In the rows, 128 means zero.
Known rows, with every way that one mark hangs from another:
[Z449 [Z37 Z554] [Z179 [Z758 Z941]]]: [134 124  80 176 143 103 115 134  68 135 107  80 135 105 140 104 100 150
 146 100 193  77 178 153  99 106 100 145 127 119 172 146  87 110 101 139
 129 139  55  87 122 114 105 100 157 136  80 108 117 143 121 153 167  63
 147 139  91 107 111 110]
[Z758 [Z179 Z449] Z941]: [119 145 167 153 156 113 102 139 143 100 119  73  92  76 135 156 112 112
 124 170 150  92 152  91 148  62 128 138 202 118 127  89 133  99 130 112
 132  75 150 122 166 145  87 141 170 133 126 129 155 151  93 138 109 133
 137 100 130 107 179  77]
[Z179 [Z449 Z37] [Z758 [Z941 Z401]]]: [113 141 112 150 162 103 129 140 118 125 105  98  99  40 120 121 116 112
 147 137 163  62 194 128 100  90 116 122 152 122 174 136 107  73 124  96
 141  92  55 116 170 130  75  84 184 150 137 119 160 171  87 140 102  85
 137 133 121 111 160 135]
[Z188 Z401 Z430]: [ 87  93 188  74 114 117 129 153 138 174 155 138 138 112 113 127 126 135
 143 155  86 149  97 121 127 135 123 111 127 123 141 121 130 162 135 131
 137 119 163 154 105 138 108 133 123 142 200 122 156 139  96 173 125 153
 107 139 142 102 135 126]
[Z430 Z91 [Z188 Z401]]: [102 122 203  67 129 107 101 159 183 137 165 145 106 118 114 144 106 155
 133 155  77 148 123 162 135 161 142 138 140 167 130 149 147 155 118 113
 106 143 127 166 140 127  86 114 166 145 183 174 119 161 119 135 120 144
 101 139  95  86 147 168]
[Z430 Z91 [Z188 [Z401 [Z941 Z758]]]]: [111 126 192  81 117 134 119 170 189 121 173 134 105 101 127 165  84 170
 118 174  96 124 130 135 143 162 131 112 134 178 125 137 150 145 137 128
 114 139 136 162 119 132  94 118 177 140 203 173 155 175 121 129 112 146
  89 135  99  78 159 164]
[Z941 Z758]: [149 136 132 142 104 156 141 120 128 107 134 111 115 105 115 125 103 128
 131 141 123 116 128 115 123 146 134 104 130 131 117  97 140 132 145 137
 152 127 114 114  89 119 134 145 149 128 136 132 143 156 133 143 113 132
 100 129 132 104 140 128]
[Z941 Z401 Z758]: [140 112 145 126 107 151 145 119 140  97 136 135 105  77  97 131 119 129
 150 160 133 100 118 118  81 176 135 107 122 142 147 108 131 121 148 123
 158 123  94 102  97 116 119 142 178 134 170 149 170 150 125 152 100 140
  68 136 152 115 157 143]
[Z758 Z179 [Z941 Z401]]: [119 112 193 125 151 126 117 133 153  88 109  98  77  73 120 160 146 115
 130 203 168  95 124 102 111 112 135 137 175 125 144 116 133 110 131 110
 142  81 131 100 154 147  74 162 203 135 163 153 156 141 114 152 108 147
  99 113 137 128 184  93]
[Z554 Z37]: [132 118 120 152 122 108 125 108  96 143 110 116 135 148 144  85 109 125
 143 101 148 144 130 130 102 141 120 136 123 130 127 102 116 118 109 119
 126 113 106 133 129 128 155 100 129 155 125 129 137 110 114 152 143 119
 116 152 129 127 131 127]
[Z941 Z401 [Z758 [Z179 Z449]]]: [146 119 147 130 117 135 125 120 142  77 148 121  90  47 109 155  95 118
 142 147 133  86 126 105  92 142 141 128 166 144 145  72 129  93 155 111
 156  87 117 105 126 106 106 146 183 141 162 141 184 170 107 159  85 142
  75 123 173 102 171 112]
[Z430 Z91]: [126 142 153 103 108 139 119 135 157 138 152 144 112 124 134 148 107 143
 108 144 101 131 125 136 140 148 131 144 125 133 108 138 145 140 123 140
 128 144 118 144 134 126 113 118 148 143 142 147 106 123 127 123 139 137
 122 116 125 115 147 164]
[Z449 [Z37 Z554] [Z179 Z758]]: [147 117  56 165 132  98 116 132  64 135 125 109 149 113 150 106  97 154
 145  63 178  88 171 167  94 120 105 158 114 128 169 143  81 107 105 140
 123 141  56  95 122  95 120  90 132 138  76  99 113 145 128 150 165  60
 149 148 103 111  89 118]
[Z401 Z941]: [119 126  99 138 129 152 142 153 137 119 140 123 141 122 160 165 120 153
 102 150 159 100 141  99 143 117 102 105 123 144 133 130 124 113 147 137
 122 127 152 133 126 141 138 120 132 124 155 122 164 127 130 111 124 131
 133 122 133 133 137 118]
[Z37 Z554]: [136 133 104 134 128 104 134 116  88 130 121 111 135 153 142 112 111 131
 149  92 148 128 129 138 105 143 114 133 112 130 138 126  95 120 125 144
 126 147 104 120 117 139 153 114 113 142 108 128 110  78 141 140 142 102
 134 144 130 142 116 139]
[Z758 [Z179 Z449] [Z941 [Z401 Z188]]]: [100 126 175 127 155 101 116 128 154  87 114  92  81  54 117 165 123 117
 140 194 163  80 151  79 113  86 141 114 202 123 160 119 130  81 137 103
 112  64 124 111 176 133  77 140 201 144 186 150 170 134  83 130  89 145
  98 122 128 116 192  99]
[Z449 Z37 Z179]: [129 103  80 153 132 102 101 141 106 129 141 117 159 108 126 112 124 170
 130  95 143 120 154 146 121 111 115 139 138 118 168 151 114 117 102 148
 121 148 105 118 126  94 115 114 138 115  86 109 127 164 114 141 159  97
 131 126 110 114  97  94]
[Z188 [Z401 Z941]]: [101 105 142 106 141 124 135 160 143 152 144 129 143 115 132 168 130 149
 118 147 135 100 121 121 141 134  74 113 123 137 143 128 120 129 137 122
 113 108 159 144 122 154 130 121 131 111 184 114 178 147 106 139 119 144
 120 130 133 120 130 117]
[Z758 [Z179 Z449]]: [137 142 131 136 141 106 103 131 131 102 143 113 112  95 146 160 100 116
 122 110 128 108 138 111 140  85 132 155 182 132 126  82 128  94 137 118
 119  85 157 129 162 118 105 131 133 135 117 117 147 150 105 136 107 128
 137 113 154 109 143  89]
[Z91 [Z430 [Z188 [Z401 [Z941 Z758]]]]]: [119 129 189  69 131 133 122 153 185 117 160 128 109 116 112 125  80 167
 128 149 121 127 121 129 162 129 160 104 148 172 116 112 134 154 151 117
 116 115 143 152 109 144 116 151 165 131 212 182 181 166 134 121 120 142
 115 129 115  89 136 126]
[Z188 Z401]: [106 103 165 102 143 107 124 139 135 158 134 133 130 119 108 137 141 126
 140 129 111 122 113 145 128 142  97 133 124 123 139 125 120 141 120 114
 119 113 141 139 124 144 122 127 128 114 160 119 148 148 105 155 127 141
 117 139 126 117 125 124]
[Z188 [Z401 Z941] [Z430 Z91]]: [ 77 102 188  65  96 143 139 178 164 173 183 146 133 102 147 175 102 172
 110 186  91 130 107 105 152 143 106 104 122 143 130 132 140 159 146 150
 127 124 176 171 109 145 103 118 140 149 233 133 165 135  95 156 129 162
 104 125 143  95 154 147]
[Z179 Z449 [Z758 [Z941 Z401]]]: [108 146 141 155 158 132 126 136 132 133 108 108  86  52 121 139 106 100
 153 160 164  47 172 127 106  93 119 132 149 129 150 113 111  88 134  80
 143  83  76 111 169 134  97  96 177 154 156 125 172 158  92 133  94 101
 138 132 125 104 175 143]
[Z188 [Z401 [Z941 Z758]] Z430]: [ 95  95 169  93  95 154 151 168 145 153 167 125 140  90 131 154 102 154
 126 182 107 115 106  89 136 139 106  77 128 140 137 106 134 153 163 146
 146 116 173 151  78 140 117 137 138 136 229 120 194 156  99 169 115 159
  93 133 147  90 147 119]
[Z401 Z188 [Z941 Z758]]: [121 134  97 132  93 156 170 135 143  93 134 114 133 106 144 167  93 161
 105 175 163  89 156  64 136 129 121  49 138 147 132 139 140 105 162 150
  97 115 124 122  98 117 144 131 152 122 212 135 174 132 123  87  99 150
  89 142 109 108 148 138]

Rows:
[ 95 130 155  75  79 127 145 130 154 139 150 151 123 120 131 136 101 153
 119 171 104 150 131  93 134 130 166  85 142 130 130 163 150 138 139 152
  94 136 125 147 122 103 109 124 144 164 218 153 114 100 110 108 121 157
  96 142 109 102 152 172] -> [Z401 [Z188 [Z430 Z91]]]
[ 90 112 170 119 140 121 139 126 152 113  98 111  97  85 100 131 149 129
 147 214 167  99 142  97 100 128 133  88 148 119 164 166 132 117 125 116
 119 110  94 107 142 142  99 137 195 136 198 160 152 112 106 121 110 146
  90 135 104 134 177 139] -> [Z758 [Z941 [Z401 Z188]]]
[119 132 159 140 149 148 146 134 133 127  94 114  80  80 123 138 132 101
 140 182 174  65 150 133 100 125 124 132 125 135 138 134 118 117 129  92
 146  95  74  96 142 141  89 117 187 147 164 139 149 150 116 136 109 117
 123 140 115 116 164 147] -> [Z179 [Z758 [Z941 Z401]]]
[111 115 167  84  72 150 158 118 159 106 157 152  99  69 101 137  94 147
 144 196 113 119 117  89  86 179 167  72 134 144 147 137 148 128 157 141
 130 126  90 116  95  96 107 141 189 164 241 170 162 129 113 137  95 164
  41 144 139  98 176 181] -> [Z941 [Z401 [Z188 [Z430 Z91]]] Z758]
[107 132 155 130 143 138 152 124 136 123  89 121  81  81 119 138 131 105
 138 190 179  61 160 120 100 122 134 114 131 135 145 148 123 109 131  91
 124  90  62  93 146 134  91 118 191 147 188 141 150 143 112 119 102 122
 114 149 101 113 168 157] -> [Z179 [Z758 [Z941 [Z401 Z188]]]]
[150 138  87 148 115 141 137 151 128  81 153  91 126  75 159 172  87 151
 100 134 152  86 160  81 142 102 106  95 163 144 135  94 130  84 161 151
 131 102 144 128 117 124 116 128 154 122 145 117 183 173 115 133 104 126
 114 112 150 109 147  89] -> [Z401 [Z941 [Z758 [Z179 [Z449 Z37]]]]]
[ 91 109 188  73  79 163 144 172 165 163 187 137 124  88 137 170  83 170
 110 194  88 121 106  97 147 154 108  86 123 145 121 116 149 163 157 156
 144 126 165 161  84 139 103 129 154 150 239 137 176 151  99 162 123 166
  88 123 144  80 161 148] -> [Z188 [Z401 [Z941 Z758]] [Z430 Z91]]
[ 80 108 182 108 126 129 143 130 154 120 110 114 101  83 105 126 143 132
 150 227 153 113 133  84 101 127 151  78 150 118 164 161 136 126 135 126
 128 116 107 115 133 138  91 139 194 150 217 164 157 104 103 130 107 150
  83 137 112 128 180 142] -> [Z758 [Z941 [Z401 [Z188 Z430]]]]
[119 128 134 177 141 158 108 143 120 143 115 107 111 101 136 138 103 133
 136 159 177  62 153 143 123 100 117 151 136 128 132 119 117 134 114 103
 139 109 100  94 125 111 110 125 157 130 121 110 142 169 111 129 144 101
 145 126  94  87 137 107] -> [Z449 [Z179 [Z758 Z941]]]
[ 85 128 131  84  80 151 158 153 161 131 165 141 135 116 163 173  92 176
  95 194 135 123 142  64 149 122 141  62 137 147 133 167 149 124 158 163
  87 133 146 153 121 118 119 116 147 158 245 147 153 100 109  91 119 161
 100 135 111 107 159 162] -> [Z401 [Z188 [Z430 Z91]] Z941]
[128 141 135 153 155  78 106 136 111  95 113  56 109  79 139 135 113 123
 131 132 158 101 168  99 133  70 120 133 194 113 154 110 117  84 121 137
 130  92 121 122 164 149  81 127 170 137 103 127 138 135  99 154 123 106
 140 109 128 121 161  79] -> [Z758 [Z179 [Z449 [Z37 Z554]]] Z941]
[129 137 107 124  97 152 159 134 144  75 138 110 120  99 156 186  90 154
  96 175 170  85 151  58 142 118 126  66 160 151 125 119 145  97 164 148
  90  93 140 117 109 112 128 147 161 124 210 135 176 147 123  97  94 155
  88 134 120 102 154 116] -> [Z401 Z188 [Z941 [Z758 Z179]]]
[111 124 201  55 145 107 108 145 182 135 151 138 108 128 101 109  98 154
 142 129 107 148 112 151 157 123 172 128 149 163 122 127 134 159 134 104
 107 116 138 151 129 140 109 145 152 133 195 184 155 152 135 121 125 138
 127 134 112  99 127 131] -> [Z91 [Z430 [Z188 Z401]]]
[104 114 140 157 139 147 116 136 129 131 110 122 106  84 119 144 109 138
 144 176 188  54 153 132 100 115 124 134 139 133 154 142 114 121 116  99
 120 102  79  86 133 100 107 123 178 137 162 125 155 158 101 118 130 112
 118 141  88  92 150 126] -> [Z449 [Z179 [Z758 [Z941 [Z401 Z188]]]]]
[139 116  75 156 133 116 114 143  99 131 128 121 141  94 139 119 110 153
 127  88 162  88 171 160 114 105 112 152 128 126 160 145 104 113 106 127
 124 128  76 103 130  88 101 102 142 125  95  95 126 186 118 137 152  82
 146 138 102  98 102 110] -> [Z449 Z37 [Z179 Z758]]
[165 144 103 149 112 108 125 117 102  83 142  84 116  84 137 137  78 125
 132  94 131 106 152 109 117 116 130 122 165 133 135  77 122  91 142 147
 140 107 111 113 114 114 115 132 150 137 105 122 145 160 120 161 113 110
 108 120 151 101 140  99] -> [Z941 [Z758 [Z179 [Z449 [Z37 Z554]]]]]
[ 90 105 161  68  99 127 147 126 158 130 148 166 111  90 112 139 124 149
 140 184 120 133 119 103  90 161 160  97 131 138 160 166 137 122 141 132
 107 128 102 128 131 106 101 124 170 166 237 166 144 100 109 125 108 158
  71 147 133 119 160 180] -> [Z941 [Z401 [Z188 [Z430 Z91]]]]
[143 156  61 152 146  81 134 128  73 135 121 101 131  87 150 112  87 117
 147  54 149  85 191 150 109  97 108 143 130 130 157 122  89  73 126 119
 117 115  60 122 155 116 114  66 126 153  96 102 128 142 110 138 118  66
 162 147 125 112 117 147] -> [Z179 [Z449 [Z37 Z554]] Z758]
[104 136 132  96  59 171 169 147 161 113 166 129 126  97 154 170  70 176
  96 205 129 113 140  52 141 135 146  44 138 152 123 144 161 129 172 169
 106 130 136 143  89 111 121 128 162 156 252 149 166 122 112 100 106 165
  76 136 116  87 170 162] -> [Z401 [Z188 [Z430 Z91]] [Z941 Z758]]
[139 115 153 105 103 132 151 107 144  67 133 134  85  68 104 162 110 126
 136 171 149  95 124  91  87 154 155 100 160 145 146 108 137 100 155 121
 118  86  97  89 115 100 102 157 195 138 207 158 170 153 118 137  83 160
  51 146 144 105 169 132] -> [Z941 [Z401 Z188] [Z758 Z179]]
[ 94  99 153  79 107 121 150 123 145 123 137 159 120  93 110 127 135 144
 148 176 131 128 118 100  87 151 161  89 131 131 169 161 127 118 145 125
 108 121 108 123 131 108 107 127 161 157 228 154 158 102 110 127 103 150
  75 150 133 128 152 160] -> [Z941 [Z401 [Z188 Z430]]]
[141 142 105 154 114 158 134 149 139  86 153 101 120  84 158 185  82 145
 100 148 154  78 147  79 147 105 109 104 159 152 120  78 134  94 167 141
 134  94 161 127 115 125 128 134 150 125 155 123 189 164 117 125 101 134
 114 112 153 101 155  93] -> [Z401 [Z941 [Z758 [Z179 Z449]]]]
